What can hang from each mark:
k799: k85 k336 k384
k336: k664 k799
k928: k85 k384
k85: k452 k664 k799
k664: k85 k336
k452: k85 k384
k384: k415 k452 k664 k799 k928

Every row comes from one small tree of marks. The marks that hang from a mark follow it in brackets, in the order of their numbers. Every link used is in the known rows. Which tree was each row made from?
In the rows, 128 means zero.
Known rows:
k799{k85{k664{k336}} k384{k415}}: [117 124 118 117 136 110 143 123 105 109 143 147 100 156 128 100 168 180
  91 130 141 190 134 139 123]
k384{k415 k452 k664}: [171 143 160 120 185 148 152 137 165 169 142 130  85  69 133  85 159 137
 130 143  46 186 129 101 151]
k799{k85{k452}}: [108 154 142  99 153 131 153 136  81  98 133 142 128 105 131 115 133 166
 107 120 113 156 137 135 115]
k664{k85{k452{k384}} k336{k799}}: [ 99 127 163  79  89 129 155  95 139  73 143 113 142 165 143 140 146 149
 127 125 130 165  89 140  49]
k452{k85 k384{k415 k664 k799 k928}}: [147 142 177  88 136 161 149 115 168 135 134 138  77  97 185  73 179 154
 126 113  48 179 155 148 174]
k664{k85 k336}: [127 126 133 105 117 138 153 114 147  90 133 116 148 171 135 127 140 121
 120 160 126 160 104 127  89]
k452{k85{k664 k799{k336}} k384{k415 k928}}: [136 138 180  61  85 112 153 120 141 162 172 127  93 149 129  81 138 166
 123  82  79 178  96 153 102]
k336{k799{k85 k384{k415}}}: [ 93 116 110 139 104  99 114 108 110  91 129 140 108 139 143 114 144 163
  97 118 156 171 147 134 101]
k452{k384}: [116 133 156 122 111 123 132 113 131 142 142 119 122 132 130 123 130 145
 143 109 111 129 116 141 129]
k336{k664{k85{k452{k384{k415}}}} k799}: [ 88 115 136 100  79 130 138  99 143  69 147 122 112 152 141 146 112 126
 120 123 125 182 106 148  23]
k384{k415 k452 k664{k85 k336} k799 k928}: [167 158 190  94 226 173 174 125 173 126 111 144  61 111 176  57 216 129
 104 132  16 252 149 116 155]
k384{k452{k85}}: [134 133 161  94 146 138 146 135 129 161 139 133 130  86 117  94 107 143
 133 119  90 134 115 103 108]
k336{k664{k85} k799{k384{k415 k928}}}: [ 88  98 123 130  84 107 121  96 138  67 121 134  97 174 153 132 128 133
  97 131 145 198 134 147  37]
k336{k664{k85{k452{k384} k799}}}: [104 138 157  90  94 125 151 121 138  90 137 120 131 156 119 130 103 124
 122 110 103 174 100 148  44]
k928{k85{k452{k384{k415}} k664 k799{k336}}}: [142 154 186  71 120 108 155 137  88 155 162 110 108 155  91  97 119 149
 124  89 120 150  70 161  73]
k452{k85{k799{k336{k664}}} k384{k415}}: [124 139 155  93  69 119 143 116 164 147 163 121 106 135 127  87 118 134
 135  79  82 172 101 154 100]
k928{k85{k452} k384{k415 k664{k336{k799}}}}: [151 139 141 104 165 118 149 128  92 151 118  91  91  87 139 104 149 128
 138 143  96 159 101 164 107]
k928{k85{k452 k799{k336 k384{k415 k664}}}}: [140 150 173 113 127  96 142 141  93 133 124 118 111 140 108  86 128 144
 112  92 128 156 108 158  94]
k452{k85{k664{k336} k799{k384{k928}}}}: [131 116 145  65  84 107 143 128 140 123 147 129 131 161 126  93 128 164
 109 100 127 147 106 135  89]
k799{k85{k452{k384{k415}} k664} k336}: [ 98 148 163  85 142 122 179 146  73 114 174 144  96 146  99  93 132 175
 102 107 118 192 107 171  83]
k85{k452{k384{k415 k928}} k664}: [131 145 196  54 129 131 158 118 108 147 162 131  93 126 126 141 169 186
 137  93 101 152  91 150 101]
k85{k664 k799}: [136 136 146  68  96  99 139 141 131 141 161 118 135 173  88 112 119 147
 115  96 124 148  85 128  87]
k336{k664 k799{k85{k452} k384{k415 k928}}}: [ 76 110 120 127 115 109 129 104 108  59 125 147  81 145 159 122 136 158
  91  95 135 209 146 156  47]
k336{k664 k799{k384{k452}}}: [ 78  91 121 139  99 107 118 109 136  86 129 132 105 154 129 122 101 132
 111  98 149 172 125 140  35]
k336{k664 k799}: [ 90  95 100 131  96 128 121 109 145  76 141 124 109 154 141 139  97 109
 117 116 141 163 122 145  42]
k452{k384{k415}}: [131 141 151 127 114 129 129 106 147 157 147 122 101 121 138 126 153 139
 147 108  96 149 114 138 146]
k336{k664 k799{k384{k415}}}: [ 88  92 101 148  85 109 109 100 150  81 130 133  93 160 144 135 123 124
 112 105 154 179 131 150  54]
k928{k384{k664 k799}}: [122 137 132 116 162 124 140 145 120 138  98 114 106 105 132  95 149 118
 128 133  94 159 143 159 152]
k336{k664 k799{k85}}: [ 81 105  92 126 114 129 133 115 121  58 146 132 110 148 143 122  94 124
  99 124 133 183 134 145  42]

Which tree is each row?
[103 117 138 110 152 101 150 127  77  93 126 151 105 169 138  92 158 195
  78 125 143 185 146 144 109] : k799{k85{k664{k336}} k384{k928}}
[104 151 157 114 139 141 140 118 123 119 133 134 111 134 140  97 150 144
 125  97  99 160 138 149 150] : k452{k384{k799{k85}}}
[121 139 165  79  67 114 136 117 149 144 152 116 139 125 129  94 109 153
 137  86  93 131 107 137 111] : k452{k85{k799} k384}
[152 154 158 119 209 128 155 152  91 186 111 108  72  88 113  51 139 104
 127 137  71 187 118 161 136] : k928{k85 k384{k415 k452 k664 k799{k336}}}
[140 140 177  72 150 144 158 125  94 132 152 114 111 145 122 112 140 148
 131 112 126 132  85 157  95] : k928{k85{k452{k384{k799}} k664{k336}}}
[ 76  97 134 122  86 107 128 106 133  72 128 129 121 166 125 122  97 135
 103 127 149 181 120 136  15] : k336{k664{k85} k799{k384{k452}}}
[117 158 156  98 152 135 159 130  97 108 143 137 112  95 140 106 148 175
 113 121  87 172 137 140 129] : k799{k85{k452{k384{k415 k664}}}}
[103 130 152  99 107 140 154 119 133  88 137 124 126 146 127 140 107 125
 125 131 109 165 109 150  53] : k336{k664{k85{k452{k384}}}}
[118 142 168 116 116  74 123 130 120 143 107 130 125 151 111  89 132 156
 108  62 114 166 123 122 103] : k85{k799{k384{k452 k928}}}
[102 130 127 107 148 120 169 158  75 105 166 145 110 165  93  84 109 153
  88 138 137 183 122 159  86] : k799{k85{k664} k336}
[107 147 141  91 187 123 155 142  89 157 115 122 107 109 109  83 138 131
 123 110  89 178 115 144 118] : k928{k384{k452 k799{k85{k664{k336}}}}}
[145 137 157 125 126 136 140 115 162 147 149 118  95 110 147 109 160 145
 141 129  76 161 127 139 157] : k452{k384{k415 k664}}
[104 123 156  93  98 116 146  94 134  70 122 126 126 169 153 136 170 157
 112 124 141 182 107 138  58] : k664{k85{k452} k336{k799{k384{k415 k928}}}}
[155 138 148  87 127 111 139 140  97 148 150 108 130 158  98  98 104 132
 115 125 133 128  88 135  90] : k928{k85{k664 k799}}
[140 148 161 119 192 149 134 128  99 120  93 141  88 140 164  87 165 119
 105 108 106 162 157 148 153] : k384{k799 k928{k85}}
[133 118 157 164 151  96 141 139 107 126 111 142  65 157 136  70 161 150
  94 126 131 195 154 171 128] : k799{k336 k384{k415 k664 k928{k85}}}
[ 91 150 134 110 161 114 148 147  76 131 104 127 105 119 114  94 138 125
 119 103 114 173 132 176 122] : k928{k384{k799{k85{k452} k336}}}
[132 129 172 106 141 125 146 111 107 144 142 116 102 150 145 108 141 153
 131 114 104 144 108 149 115] : k452{k384{k928{k85{k664{k336}}}}}
[118 154 161  83 203 159 163 142 115 127 136 150 104 123 116  69 150 141
 104  99  83 192 128 119 126] : k384{k452 k799{k85{k664{k336}}}}
[148 143 144 128 121  96 120 128 104 147 120 113 121 146 115  93 122 129
 115 110 135 139 112 136 114] : k928{k85{k799{k384{k415}}}}
[146 112 173  89 181 143 167 129 148 121 132 131  95  96 171  64 143 160
 110 131  52 188 137 111  99] : k384{k452{k85} k664{k336{k799}} k928}
[163 134 176 100 189 143 168 115 161 129 132 129  75 107 170  79 182 147
 108 155  37 233 128 104 107] : k384{k415 k452 k664{k85 k336{k799}} k928}
[143 139 164 116 195 157 148 139 143  97  96 146  80 124 178  76 186 134
 100 124  71 188 181 144 175] : k384{k664 k799 k928}
[147 141 187 104 235 165 168 139 153 119 104 143  74 113 168  52 188 135
 107 103  38 215 156 124 150] : k384{k452 k664{k336} k799 k928}
[114 139 141 138  88  71 122 134 135 134 123 130 112 176  97  90 136 134
 108  65 138 180 116 150 103] : k85{k799{k336 k384{k415}}}
[ 84 107 141 116  85 108 128  96 129  62 120 136  97 163 153 139 135 145
 102 116 143 197 129 152  28] : k336{k664{k85{k452}} k799{k384{k415 k928}}}
[164 157 179  99 157 129 165 142 163 156 145 125 101 102 112  68 145 135
 115 146  44 214 113 105 114] : k384{k415 k452 k664{k85{k799{k336}}}}
